What can hang from each mark:
Z296: Z299 Z677 Z684
Z939: Z296 Z677
Z677: Z296 Z939
Z3: Z296 Z402
Z684: Z296
Z402: Z3 Z299
Z299: Z296 Z402

Known rows, with every way that one mark hangs from another:
Z677[Z939[Z296[Z299[Z402[Z3]]]]]: [ 2.22  1.35  1.79  0.83  0.37  1.12 -2.17 -2.12 -1.51 -2.79 -1.61 -2.31
 -1.06 -2.73  1.38 -1.92  3.52  1.29]
Z3[Z296[Z684]]: [ 1.17 -0.03 -0.10 -0.08  1.00 -0.75 -0.48 -0.47 -1.20 -1.10 -0.03 -0.19
 -0.82 -3.09  2.11  0.43  1.97 -0.03]
Z299[Z402]: [ 0.79 -0.05  0.57  0.52  1.12 -0.37 -1.27 -1.01 -0.90 -2.25 -1.88  0.28
 -0.69 -2.82  2.76 -0.12  3.39  1.68]
Z684[Z296[Z299 Z677]]: [ 0.36 -0.86  0.60 -1.12  0.52  0.27 -0.83 -0.64 -1.32 -0.20 -0.30  1.18
  0.41 -2.06  0.30 -0.09  0.19  1.33]
Z299[Z296 Z402]: [ 1.47  1.21 -0.18 -0.69  0.27 -0.26 -1.55 -3.04  0.20 -2.69 -1.76  0.29
 -0.84 -2.57  3.68 -0.93  3.32  1.09]
Z3[Z296[Z684] Z402]: [ 0.72 -0.37 -1.06  0.46  0.52 -0.72 -0.41 -1.34 -0.30 -1.33 -0.07 -1.92
 -0.50 -4.36  1.41  2.96  1.02  0.12]
Z677[Z296 Z939]: [ 2.51  2.63  0.86  0.73  2.78  0.62 -1.06 -2.56 -1.11 -1.96 -1.13 -0.73
 -0.54 -1.59  2.36 -2.70  2.03  1.52]
Z677[Z296[Z299[Z402[Z3]] Z684] Z939]: [ 2.57  1.21  2.12  1.02  0.81  1.91 -0.88 -3.93 -2.37 -2.07 -1.64 -2.60
 -0.87 -2.44  0.58 -2.74  2.60  1.61]
Z3[Z296[Z299[Z402] Z677 Z684]]: [ 0.30 -2.08  0.10 -0.93 -0.81  0.93 -0.20 -2.30 -1.45 -0.08  0.23 -1.02
 -0.41 -3.34 -0.14  0.14  2.04  0.25]
Z402[Z3 Z299[Z296[Z677[Z939] Z684]]]: [ 2.52  0.71  6.05  1.74 -0.57  0.49 -0.42 -2.92 -1.43 -0.77 -2.38 -2.15
 -0.51 -2.26  1.35 -2.08  2.12 -0.10]
Z684[Z296]: [ 1.00  1.00 -0.04 -0.23  1.59 -0.83 -1.19  0.08 -0.77 -1.74 -0.87  1.51
 -0.17 -1.73  2.85  0.09  0.46  1.38]
Z684[Z296[Z677]]: [ 0.47 -0.19  0.34 -0.48  1.17 -0.22 -0.49 -0.30 -0.54 -0.49 -0.23  1.23
  0.28 -1.19  1.73 -0.29  0.48  1.08]
Z299[Z296[Z677]]: [ 1.33  0.26  0.86 -0.99  1.03 -0.54 -0.74 -1.65 -0.08 -0.65 -0.66  0.82
 -0.13 -2.17  2.16 -1.21  2.80  0.29]
Z296[Z677 Z684]: [ 0.74 -2.18  2.01  0.27  1.31 -0.20  0.52  0.79 -1.78  1.03 -0.56  0.72
 -0.07 -2.24  0.11 -0.41  3.11  0.22]
Z299[Z296[Z677[Z939] Z684] Z402[Z3]]: [ 2.02  0.18  2.78  0.53 -0.73  1.47 -0.20 -4.51 -0.49 -1.35 -1.28 -2.65
 -0.84 -1.98  1.60 -2.52  4.06 -0.09]
Z296[Z677[Z939] Z684]: [ 1.42 -1.25  2.63  0.32  1.40  0.90  0.65 -0.45 -1.72  1.57 -0.45 -0.08
 -0.18 -2.15 -0.36 -1.58  3.18 -0.30]
Z402[Z3]: [ 1.61  0.41  3.50  2.15  1.96 -1.27 -1.28  0.20 -1.95 -2.77 -1.77 -1.47
 -0.66 -3.04  2.44 -0.45  3.36  1.19]
Z939[Z296[Z299 Z684] Z677]: [ 0.78 -0.57 -1.09  1.09  0.56  0.70 -1.07 -1.11 -2.07 -1.87 -1.08  0.76
 -0.79 -3.33  1.36  0.11  3.29  1.59]

Rows:
[ 0.89 -0.11  1.11 -1.07  0.60  1.15 -0.72 -1.62 -1.28  0.19 -0.24  0.52
  0.32 -2.02 -0.08 -1.04  0.26  0.91]  Z684[Z296[Z299 Z677[Z939]]]
[ 1.38 -0.12  3.14  1.04  0.49  0.52 -0.89 -2.46 -1.77 -1.59 -0.18 -3.23
 -0.45 -3.38  0.46 -1.06  2.31  0.24]  Z402[Z3[Z296[Z299 Z677[Z939]]]]
[ 2.69  1.92  1.11  0.81  2.39  0.86 -0.42 -2.18 -1.64 -1.17 -1.09 -0.75
 -0.71 -1.61  1.68 -2.64  2.27  1.04]  Z677[Z296[Z684] Z939]
[ 2.18  1.38  0.95 -0.07  1.12  0.65 -2.05 -0.94 -1.49 -1.68 -1.18 -0.60
 -0.79 -2.79  1.10 -1.66  2.95  1.04]  Z677[Z939[Z296[Z299]]]
[ 2.38  1.28  5.84  1.71 -0.26  0.31 -0.94 -3.26 -1.01 -1.40 -2.40 -2.14
 -0.38 -2.24  1.88 -2.12  1.95  0.25]  Z402[Z3 Z299[Z296[Z677[Z939]]]]
[ 0.89 -0.20  1.84 -0.14 -0.33  1.72 -0.86 -3.06 -1.23 -0.99 -0.72 -1.26
  0.04 -1.96  0.25 -1.33  0.90  1.25]  Z684[Z296[Z299[Z402[Z3]] Z677[Z939]]]
[ 0.99  0.08  1.82  0.59 -0.01 -0.52 -0.88 -2.21  0.22 -0.85 -2.00 -0.77
  0.19 -3.62  1.44  1.78  0.72  0.83]  Z3[Z402[Z299[Z296[Z677]]]]
[ 2.37  0.80  1.99  0.84  0.05  1.30 -1.65 -1.79 -1.94 -2.15 -1.58 -2.31
 -1.19 -2.73  0.84 -1.85  3.70  0.91]  Z677[Z939[Z296[Z299[Z402[Z3]] Z684]]]
[ 0.13 -1.03  0.17 -1.08 -0.25  0.84 -0.90 -1.74 -1.00 -0.73 -0.61  0.65
  0.25 -1.98  0.57 -0.19  0.54  1.64]  Z684[Z296[Z299[Z402] Z677]]
[ 0.92  0.56 -0.77  2.01  2.53  0.38  0.06 -2.46 -1.59 -1.84 -1.08  0.97
 -0.43 -2.43  2.78 -0.71  2.48  1.81]  Z939[Z677[Z296[Z684]]]
[ 0.34 -0.93  1.34 -0.21 -0.42  0.85 -0.96 -2.03 -1.28 -1.41 -0.79 -0.64
  0.12 -2.02  0.62 -0.39  0.81  1.66]  Z684[Z296[Z299[Z402[Z3]] Z677]]
[ 1.52 -0.28  2.64  1.19  0.42 -0.48 -1.02 -1.03 -2.41 -2.27 -0.71 -2.48
 -0.88 -3.88  1.10  0.04  2.46  0.44]  Z402[Z3[Z296[Z299 Z684]]]
[ 1.53 -0.67  3.34  1.07  0.17  0.71 -0.38 -2.14 -2.20 -0.95 -0.15 -3.25
 -0.59 -3.34 -0.07 -0.98  2.49 -0.14]  Z402[Z3[Z296[Z299 Z677[Z939] Z684]]]
[ 1.09 -1.27  2.94  1.03  0.10  0.01 -0.46 -1.34 -2.23 -1.28 -0.21 -2.72
 -0.50 -3.41  0.22 -0.25  2.45  0.21]  Z402[Z3[Z296[Z299 Z677 Z684]]]
[ 2.14  0.66  0.82  0.01  0.21  1.30 -1.59 -1.53 -1.65 -1.48 -1.38 -1.00
 -1.05 -2.70  0.80 -1.65  3.40  0.92]  Z677[Z939[Z296[Z299[Z402] Z684]]]
[ 1.32  0.64 -0.07  0.04  1.24  0.30 -1.62 -2.44 -1.64 -2.77 -1.60 -0.28
 -0.45 -2.52  1.79 -1.13  2.02  2.72]  Z677[Z296[Z299[Z402]]]
[ 0.96 -2.30  2.42 -0.49 -0.37  2.22  0.13 -2.29 -2.30  1.29 -0.93 -0.83
 -0.24 -3.15 -1.81 -1.47  3.28  0.41]  Z296[Z299[Z402] Z677[Z939] Z684]
[ 0.89  0.06 -1.33  1.76  1.19  0.22 -0.74 -0.79 -1.30 -2.15 -1.01  0.82
 -0.92 -2.45  2.79 -0.06  3.57  1.33]  Z939[Z296[Z684] Z677]
[ 0.81 -1.88  0.12 -0.44 -0.88  0.85 -1.20 -0.48 -1.58 -1.04 -0.88 -0.52
 -0.59 -2.20  0.03 -0.59  3.46  1.39]  Z939[Z296[Z299[Z402] Z677 Z684]]
[ 1.72  0.04  1.36  0.95  0.69  0.53 -1.04 -2.32 -2.45 -2.68 -1.75 -1.58
 -0.74 -2.54  1.19 -1.30  2.52  2.28]  Z677[Z296[Z299[Z402[Z3]] Z684]]
[ 0.85 -1.32  0.60 -0.86 -0.72  1.81 -0.09 -3.30 -1.39  0.31  0.30 -1.67
 -0.49 -3.27 -0.54 -0.83  2.10 -0.17]  Z3[Z296[Z299[Z402] Z677[Z939] Z684]]
[ 2.59  1.28  1.37  0.13  1.75  1.35 -0.75 -2.49 -2.42 -0.88 -1.16 -0.80
 -0.59 -2.49  0.27 -2.46  1.95  1.29]  Z677[Z296[Z299 Z684] Z939]
